Known rows, with every step that occurs:
tiged > lutaf: [-3.54 -0.54 -1.23 -0.16  0.41 -2.60 -1.56  2.63 -1.66 -0.53  1.43 -1.15
  2.83  0.04  5.67 -1.60 -4.33 -0.70 -0.94 -2.60  0.89 -0.16 -2.46  0.16
 -2.95  1.42 -1.79 -1.57  3.71  1.51]
tiged > kinut > soka > pufug > tulok > lutaf > tobe: [ 1.96 -2.10 -1.09 -4.04  1.23 -1.50 -0.98 -0.38 -1.48 -3.22  1.14  1.62
  2.98 -0.90  6.43  0.64  5.20  1.00  0.47 -1.33  1.49 -0.99 -3.13  1.60
  2.51  1.57  3.08 -4.68 -0.38 -0.04]
tobe > lutaf > soka: [-0.46 -2.18  2.81 -2.09  1.00  0.58 -1.66  0.24 -4.07  0.12  1.38  5.75
  1.59  0.79  6.42 -0.57 -0.21  1.45 -0.08 -0.85 -0.30 -3.14 -1.25 -0.35
 -2.47 -1.16  0.43  0.53  1.59  0.51]
soka > pufug > tulok > lutaf: [ 2.04 -0.44 -0.91 -1.72  2.18  0.94 -3.31  1.46 -2.68 -2.17  2.58  5.75
 -1.35  0.70  5.22 -2.32  3.06 -0.06  0.28 -1.14  0.92 -2.04 -3.85  0.80
  0.35 -0.03  0.35 -0.85  0.67  0.45]
pufug > soka > kinut: [-2.02  3.59  1.44  3.13  1.99 -1.77 -2.49 -0.31 -1.00 -0.21  3.80  0.26
 -2.36  2.66 -3.65 -0.22 -2.69 -0.86  0.01 -1.36 -0.78  0.40 -1.65 -0.99
  1.49  2.19  0.87 -1.84  1.76  0.00]
tulok > lutaf > pufug > soka > kinut: [ 0.46  1.85  1.94  0.03  1.36 -1.34 -1.50 -1.07 -1.63 -1.54  2.57 -0.10
  2.22  2.82 -4.91 -0.20 -1.46  0.12  0.68 -0.84 -0.85 -1.02 -3.33  0.19
  3.70  1.82  0.63 -2.86  0.64 -1.80]
tulok > lutaf: [ 2.43 -1.33  1.69 -1.74  0.72  0.86 -2.69  2.51 -3.18 -0.97  1.79  4.17
  2.30 -0.44  8.28 -1.58 -1.68  1.30  0.09 -0.88  1.11 -2.13 -5.20  0.57
 -1.73  1.07 -0.97 -3.13  1.84  0.66]
tobe > lutaf > soka > pufug > tiged: [-0.31 -2.43  0.19 -0.20  0.30  1.40 -2.27 -1.20 -1.24  1.05  1.18  4.08
 -6.22  2.94 -2.53 -0.03 -1.58  2.04  0.36 -2.09  1.29 -0.78 -1.42 -1.42
  0.80 -1.09 -1.38  4.96  1.54  1.42]
pufug > tulok > lutaf > soka > kinut: [-0.13  0.89  2.75 -2.84  1.77  0.29 -1.39  0.31 -4.13 -0.90  1.94  3.94
  0.03  1.71  0.03 -1.42  1.37  0.17  0.03 -1.01 -0.72 -4.52 -1.66  0.99
  0.35  1.25  1.79 -3.90 -0.10 -0.38]
kinut > soka > pufug > tiged > tobe > lutaf: [-4.52  0.30 -1.95  2.34  0.78 -1.10 -1.32 -0.69 -4.31 -0.80  1.24 -0.61
 -2.44  0.79  4.89 -0.87 -2.64 -0.19  0.87  0.31  1.12 -0.72 -1.25  0.26
  2.49 -2.09 -0.64  5.86  1.70 -0.41]
pufug > tiged > nuzak > lutaf > tobe: [ 3.34 -3.49 -0.34 -6.79  2.49  0.44 -1.97  0.39 -0.48  1.30 -1.18 -0.22
  1.08 -0.80  1.57  1.37 -1.94  1.35  0.07 -3.40  3.76  0.39 -1.37  1.21
 -0.13  0.48  0.67 -4.30  1.51  1.20]
kinut > soka: [-0.42  0.30  1.00  0.90  2.69 -2.78 -0.19  2.70 -2.31  1.37  3.00  0.30
  3.76 -0.02  4.18 -1.25 -3.36  1.22 -0.51  1.06  0.47 -0.42 -3.15 -1.73
 -2.58  0.73  0.82 -2.99  1.92  2.09]
kinut > soka > pufug > tiged > tulok > lutaf: [-1.59 -0.14 -1.49 -1.10  0.95 -0.91 -3.26  1.86 -2.31 -2.19  2.13  1.66
  2.15 -0.75  5.18 -1.07 -1.87  1.69  0.09 -0.94  2.56 -2.55 -5.52  0.57
  0.93  2.30 -1.97 -2.41  1.28 -0.81]
tulok > lutaf > pufug > tiged > tobe: [ 1.51 -2.89 -2.27 -0.53 -0.24 -0.48 -2.87  0.95 -0.25 -0.53 -2.08 -1.66
 -0.05  0.78 -0.14 -2.41 -4.26  1.53  0.83 -0.60  3.14 -0.66 -3.24  1.28
  2.77  0.68 -3.32  4.53  1.36  0.44]
kinut > soka > pufug: [ 2.56  1.22  0.17  1.96  1.91 -3.33  1.10  1.24 -1.75  2.96  2.26  2.24
  1.46  2.37  1.43  0.39 -1.25 -0.13  0.25 -0.49 -0.82  1.36 -3.16 -1.78
  0.83 -1.25  1.33 -0.71  2.11  2.19]
tiged > tulok > lutaf > pufug > soka: [ 0.75 -0.58 -0.68 -1.08  1.97 -2.31 -4.32  0.76  1.56 -3.64  1.42  1.60
  5.26  0.40  1.12 -0.93 -0.36  1.72  0.02 -1.10  1.33 -0.41 -4.91  0.36
  1.47  2.52 -1.79 -1.63  1.02 -2.09]
kinut > soka > pufug > tiged > lutaf: [-5.92 -0.45 -2.71  0.35  0.60 -3.38 -1.05  1.31 -0.39 -0.11  1.60 -3.06
 -1.02  0.99  1.50 -0.73 -4.99  0.42 -0.75 -2.66  1.72  0.07 -2.49 -0.80
 -0.50  0.51 -2.03  0.94  2.79  1.26]
soka > kinut: [ 1.01  1.98  2.20  1.80  0.42 -0.07 -0.21  0.29 -3.75  1.90  3.30  1.12
 -0.90  3.05 -5.28 -1.02 -3.45 -1.36  0.34 -0.72 -0.84 -0.22 -1.75 -0.60
  0.82  1.67  0.89 -2.27  2.35  1.45]
lutaf > pufug > soka > kinut: [ 0.44  2.05  1.44  1.50  1.43 -1.67 -1.20 -1.26 -0.83 -0.10  2.85 -0.58
  1.09  3.62 -8.18 -0.32 -2.19 -0.52  0.53 -0.71 -0.89  0.41 -1.97 -0.76
  3.47  1.79  0.71 -1.46  1.19 -0.67]
nuzak > lutaf > tobe: [ 5.07 -4.72  0.48 -5.25  1.79  0.50 -0.13  0.75 -1.21  2.24 -0.60  2.51
  3.75 -0.52  2.88  1.28 -1.34  0.45 -0.34 -1.06  2.55 -0.22 -3.25  0.80
 -1.54  0.19  1.06 -5.98  1.44  1.26]
tiged > soka > pufug > tulok > lutaf: [ 1.58 -0.13 -2.42 -1.45  3.35 -0.23 -2.81  1.00 -0.87 -4.48  2.07  4.36
 -0.87  0.48  5.09 -1.48  3.85 -0.70  0.47 -1.21  0.77 -2.24 -2.04  0.77
  0.22  0.31  0.96 -0.34  0.94 -0.14]
lutaf > tobe: [ 5.29 -4.02  0.37 -2.48  0.78 -0.62 -2.26  0.02  0.23  1.12  0.24  2.45
  0.99  0.49  1.06  0.63 -0.38  0.90 -0.28 -1.03  1.60  1.18 -2.73 -0.41
  0.32  1.33  0.39 -3.05  2.13  2.12]
nuzak > lutaf > pufug: [ 6.37 -4.66  0.75 -3.70  1.41  1.11  1.81  1.18 -2.29  3.44 -0.02  1.70
  7.77  1.85 -4.45 -1.04 -3.13  0.33  0.50 -0.16  1.36 -0.31 -3.91  0.40
 -0.65 -0.53 -0.09 -1.97  1.43  0.88]
nuzak > tobe > lutaf: [ 2.64 -0.04  1.67  0.79 -0.25  4.08 -0.36 -0.39 -5.89  0.37  2.85  1.00
  0.84  1.04  1.64 -1.66 -1.24 -1.77  0.44 -0.16  1.35 -1.95 -1.09  1.04
 -0.22 -1.03  0.52  0.28  2.55  0.78]
tobe > lutaf > pufug: [ 3.44 -3.83  1.11 -1.39  0.01  1.47  0.32 -0.94 -4.38  0.70  1.96  2.05
  5.49  2.55 -3.17 -1.30 -1.10  0.37  0.97  0.88 -0.06 -0.51 -2.69 -0.09
  1.75 -1.16 -0.21  2.32  1.87 -0.12]

Rows:
[-1.09 -1.57 -1.22 -1.73  0.29  1.17 -5.15  2.43 -2.15 -2.54  2.03  2.65
  0.72 -1.24  4.06 -2.01 -2.60  1.93 -0.18 -1.19  3.48 -2.68 -5.15  1.00
 -0.63  3.76 -3.35 -1.63  1.84 -0.39] -> pufug > tiged > tulok > lutaf
[ 2.19 -0.27  0.47  0.57  1.45  0.48 -2.15 -1.44 -0.40 -1.71  2.05 -0.47
  3.11  1.79 -2.60 -0.89 -0.29  0.30  0.45 -0.58  1.16 -0.05 -1.98  0.18
  2.29 -0.08 -0.32  0.99  1.27 -1.37] -> nuzak > tobe > lutaf > pufug > soka
[-1.69 -3.36 -2.48 -3.20  0.57 -3.51 -1.28 -0.58  0.92 -0.63 -0.31 -2.87
  0.68  0.06  1.80  1.36 -1.83  1.32 -0.63 -2.36  2.55  0.55 -2.50 -0.13
  1.78  0.96 -0.49 -2.62  1.79  0.84] -> kinut > soka > pufug > tiged > lutaf > tobe
[ 0.73  0.24 -0.83 -1.92  3.11 -0.63 -2.26  1.71 -2.82 -2.28  2.96  4.46
  0.63 -0.01  6.42 -2.20  2.85  0.47  0.10 -0.14  0.77 -2.60 -4.11  0.62
  0.06 -0.13  1.11 -2.26  0.06  0.02] -> kinut > soka > pufug > tulok > lutaf
[ 2.35 -0.75  1.57 -0.43  0.57 -0.49 -0.05 -0.78 -3.46  1.83  0.93  6.61
 -0.64  3.08  3.18  0.85  1.14  0.09  0.61 -2.00 -1.39 -0.81 -1.80 -0.63
  1.05 -2.84  1.03  2.07  1.73  0.92] -> tobe > lutaf > soka > pufug
[-1.03  1.59 -2.53  2.20  2.85 -1.88 -0.37  1.01 -1.68 -0.85  3.98  1.96
 -1.19  1.53  0.24 -1.93  3.64 -1.06  0.24 -0.77  0.43  0.59 -0.39 -0.51
  0.38  0.79  2.91  1.24  0.76  2.20] -> tiged > kinut > soka > pufug > tulok
[ 7.27  0.19  0.79 -3.38  0.18  3.41 -1.66  0.74 -1.91  0.34 -0.71 -4.17
  1.31  1.10 -4.43 -1.94 -1.67  0.43  1.00 -3.64  3.92 -0.96 -1.03  2.17
  2.98  0.95 -0.68 -1.13  1.79  1.51] -> tulok > lutaf > pufug > tiged > nuzak > tobe
[ 2.33 -0.78 -1.35 -0.57  3.09 -0.60 -2.55  0.78 -0.51  0.28  1.82  6.72
 -3.60  2.52 -0.79 -2.16  4.28 -0.35 -0.29 -1.69  0.43 -0.82 -0.54 -0.63
 -0.42 -0.81  1.30  2.36  0.70  2.15] -> lutaf > soka > pufug > tulok
[ 1.54  0.02  0.32  0.13  0.39 -1.85 -0.20 -0.56 -3.21  1.53 -0.67  5.13
 -0.56  2.65  5.24  0.66  0.86 -0.65  0.83 -2.01 -0.95 -0.71 -1.34  0.40
  2.35 -3.34  0.61  3.68  1.75  0.49] -> tiged > tobe > lutaf > soka > pufug
[-1.44  0.81  3.64 -0.80  0.46  0.38  0.23 -1.23 -5.97  0.87  2.57  3.26
  0.66  2.63 -1.01 -0.13 -1.18 -0.48  0.39 -0.68 -1.69 -3.35 -0.46  0.09
  0.78 -0.20  1.87 -1.29  1.13 -0.39] -> tobe > lutaf > soka > kinut
[-0.33 -0.73 -1.08  1.78  1.36 -0.68 -1.44  0.39 -0.19  1.86  2.23  0.57
 -4.77  2.40 -3.96 -0.44 -3.92  1.81  0.15 -0.85  1.78  0.88 -2.76 -2.32
  0.66  0.39 -1.09  2.67  1.76  2.53] -> kinut > soka > pufug > tiged
[ 0.36 -4.81 -0.27 -1.00 -0.11  2.91 -2.14 -1.25 -1.88  0.17  2.08  0.51
 -1.56  2.47 -7.71 -1.90 -3.54  2.29  0.81  0.13  2.36 -0.75 -2.13 -1.06
  1.59  0.39 -2.34  5.19  1.64  0.63] -> tobe > lutaf > pufug > tiged
[-0.34  2.34 -0.95 -0.83  2.54 -2.28 -2.38  1.10 -0.77  1.00  1.33 -2.05
 -3.42  1.59 -0.46 -0.18 -2.95  1.39  0.74 -3.96  1.64  2.02 -0.04 -0.97
  2.00  0.12  0.10  1.91  2.56  2.63] -> kinut > soka > pufug > tiged > nuzak
[ 0.44  2.21 -0.19  3.16  0.42 -3.57  2.24  0.87 -2.44  1.74  2.63  0.46
  2.73  2.15  3.12  0.88 -0.39 -0.38  0.93 -1.66 -0.91  2.03 -2.14 -1.16
  1.55  0.36  2.66 -0.33  2.20  2.45] -> tiged > kinut > soka > pufug
[ 1.52 -2.71  0.35 -1.55  0.40  1.01 -2.97  0.10 -0.14  0.76  0.21  4.40
 -5.18  2.33 -0.56 -0.26 -1.27  2.79  0.30 -2.73  1.94 -1.49 -3.28 -0.88
  0.89 -0.08 -1.82  2.54  1.13  1.55] -> tulok > lutaf > soka > pufug > tiged
[ 1.09 -1.82  1.53 -4.03  1.11 -1.01 -3.19  2.61 -2.33 -1.47 -0.09  6.04
  5.23 -0.97  8.83 -0.97  0.37  2.10 -0.51 -1.85  1.31 -4.33 -4.09  1.16
 -2.18  1.76 -1.31 -4.05  0.94 -0.34] -> tiged > tulok > lutaf > soka
[ 0.70 -1.39 -0.39 -2.34  2.68  1.55 -4.25  2.30 -2.60 -2.79  2.99  4.94
 -0.31 -0.72  6.53 -3.37  2.04  0.77 -0.25 -0.40  1.88 -3.10 -3.81  0.95
 -1.86  1.24 -0.30 -1.93  0.70  0.51] -> pufug > tulok > lutaf
[ 4.82 -1.39  1.23 -2.41  1.63 -0.68  1.28  1.02 -2.05  4.17 -0.67  6.13
  1.23  2.50  2.66  1.21 -0.13 -0.14  0.13 -2.76 -0.17 -0.73 -2.72 -0.20
 -1.04 -2.59  1.04 -1.48  1.39  1.57] -> nuzak > lutaf > soka > pufug
[ 0.39 -0.85 -1.24 -0.84  2.96  0.30 -2.38 -0.31 -2.38 -0.54  2.84  6.71
 -3.51  2.33  0.40 -1.99  5.07 -0.62  0.09 -1.24  0.01 -1.67 -0.01 -0.21
  0.03 -1.84  1.72  3.06  0.54  1.05] -> tobe > lutaf > soka > pufug > tulok
[ 3.78 -3.29 -1.82 -1.30  2.82  0.77 -2.56  0.80 -0.77 -0.37  2.57  3.10
  0.97  2.27 -6.71 -3.97  2.27  0.01  0.01  0.51  1.40 -0.27 -1.07 -0.22
 -0.06  0.96  0.17  2.03  0.87  1.76] -> lutaf > pufug > tulok
[ 6.33 -4.09  1.47 -3.39  0.04  0.72 -0.54  0.93 -2.44  0.11  0.17  2.54
  7.12  1.47 -0.61 -1.61 -1.16  1.74  0.88  0.02  0.72 -1.30 -5.21  0.60
  1.52  0.37 -0.98 -1.69  1.15 -0.05] -> tulok > lutaf > pufug
[ 0.39 -0.88 -2.05  0.03  0.10 -1.41 -3.05  0.87 -0.39  0.16 -2.75  1.50
 -3.91  1.14  4.53 -0.97 -2.31  1.11  0.57 -2.22  2.39 -1.02 -2.64  1.02
  2.38 -0.74 -2.47  4.66  1.27  0.77] -> tulok > lutaf > soka > pufug > tiged > tobe
[-0.37 -1.02 -2.49  0.23  0.45 -0.94 -3.94  1.09  0.19  0.43  1.25  3.21
 -2.11  1.60 -3.64 -0.99 -1.67  0.94 -0.28 -2.23  2.70 -0.36 -2.41 -0.58
  0.84  2.50 -2.56  2.06  2.25  1.23] -> lutaf > soka > pufug > tiged > tulok
[-2.50 -0.18 -0.75  1.77  0.44 -0.23 -1.90  0.25 -5.06 -0.71  1.33  1.22
  0.24  0.09  7.69 -1.50 -2.23 -1.39  0.62  0.27  0.54 -0.88 -1.31  1.02
  0.52 -1.53 -0.75  4.18  2.68 -0.13] -> tiged > tobe > lutaf
[ 1.93  1.42  0.42 -0.63  1.91 -0.41 -2.72 -1.18 -0.67 -2.25  1.53 -2.16
  3.19  1.43 -1.54 -0.66  0.09  0.15  0.84 -2.13  1.00  0.56 -0.86  0.73
  3.17 -0.27  0.27  1.00  1.49 -1.33] -> tiged > nuzak > tobe > lutaf > pufug > soka
[-2.46  2.07  0.41  0.93  1.10 -2.99 -0.81 -1.05 -0.80 -1.30  2.44 -2.74
  2.55  2.93 -6.36 -0.24 -2.91 -0.85  0.03 -1.69 -0.90  0.02 -1.88 -0.03
  3.12  1.91  0.33 -2.29  1.60 -1.40] -> tiged > lutaf > pufug > soka > kinut
[-0.49 -1.64 -2.84  1.82  3.08 -0.91 -2.90  0.73  3.63 -3.59  1.57 -0.84
 -3.28  1.00 -3.00 -0.17 -3.73  0.56  0.21 -1.27  2.37 -0.25  1.27 -2.04
 -1.56  2.71 -1.14  2.81  3.23  1.89] -> pufug > tiged > soka
[ 0.82  1.28  0.82 -0.63  0.43  4.04 -1.75 -0.51 -5.30 -0.69  2.27 -2.08
 -1.61  0.78  0.51 -1.49 -1.61 -0.74  0.84 -2.29  2.47 -1.32  0.82  1.35
  1.32 -0.56  0.08  1.76  2.65  0.83] -> pufug > tiged > nuzak > tobe > lutaf
[ 1.21  1.78  3.99 -0.71 -0.12  1.90  1.08 -1.55 -6.26  1.37  2.05  1.48
  0.77  2.75 -3.21 -0.30 -0.64 -1.24  0.40 -0.86 -1.03 -3.82  0.02  1.06
  1.42 -0.30  2.20 -2.44  1.05 -0.25] -> nuzak > tobe > lutaf > soka > kinut
[ 4.90 -0.90  1.38 -0.25  0.89 -1.63 -0.27  0.60 -0.97  3.36 -0.16  6.40
 -0.47  3.36  1.36  0.54  0.44  0.40  0.24 -2.63 -0.89  0.28 -2.31 -1.13
  0.47 -1.71  0.49  0.64  1.93  2.38] -> lutaf > soka > pufug
[-0.20  0.05 -2.45 -0.14  2.72 -0.76 -2.59 -0.14 -2.21 -0.92  1.04  5.38
 -3.51  1.97  3.01 -2.19  4.72 -1.27  0.22 -1.15  0.32 -1.51  0.34  0.78
  1.04 -2.43  1.43  4.76  0.48  0.62] -> tiged > tobe > lutaf > soka > pufug > tulok
[ 0.48  2.40  0.49 -0.27  1.08  2.07 -0.01 -0.98 -5.57 -0.15  2.37 -2.97
 -0.57  1.13  1.02 -0.45 -0.84 -0.86  1.01 -2.04  1.59 -1.10  0.57  1.06
  2.40 -1.84  1.37  1.21  2.06  0.56] -> kinut > soka > pufug > tiged > nuzak > tobe > lutaf
[ 2.46 -2.43  3.10 -4.32  1.05 -0.12 -2.44  2.09 -2.32 -0.39 -0.18  6.23
  3.36 -0.27  9.03 -0.71  0.11  2.74 -0.24 -1.71  0.60 -4.10 -3.87  0.42
 -2.74  0.22 -0.36 -3.61  0.92  0.66] -> tulok > lutaf > soka
[ 0.57 -2.65 -2.81 -1.07  2.38  0.67 -2.36 -0.29 -2.79 -2.25  1.85  1.88
  1.03  1.53 -2.43 -3.86  2.83 -0.92  0.56  1.15  1.40 -1.21 -0.33  1.25
  1.79 -0.95  0.38  5.06  0.68 -0.17] -> tiged > tobe > lutaf > pufug > tulok
[ 1.20 -2.43  1.48 -4.66  2.61  0.42 -3.64  2.05 -1.89 -2.01  0.60  6.95
  1.23 -0.31  8.04 -2.28  3.04  2.33 -0.49 -1.37  1.21 -4.78 -2.66  0.84
 -3.07  0.40  0.31 -2.49 -0.02  0.40] -> pufug > tulok > lutaf > soka
[ 3.22 -0.07 -1.00 -0.97  2.39  2.08 -1.41 -0.64 -2.76 -0.29  2.16  5.04
 -3.08  2.36 -1.81 -2.24  5.52 -1.38  0.07 -1.27  0.84 -2.09  0.42  0.73
  0.69 -1.93  2.03  2.12  0.41  1.11] -> nuzak > tobe > lutaf > soka > pufug > tulok
[ 1.80 -1.29  0.64 -1.13  1.95 -1.73 -3.60  0.30  1.56 -2.63  1.23  1.60
  3.90  0.96  1.84 -0.76 -0.38  2.14  0.23 -0.88  0.93 -0.23 -4.78 -0.21
  1.30  1.28 -1.39 -1.10  0.91 -1.40] -> tulok > lutaf > pufug > soka
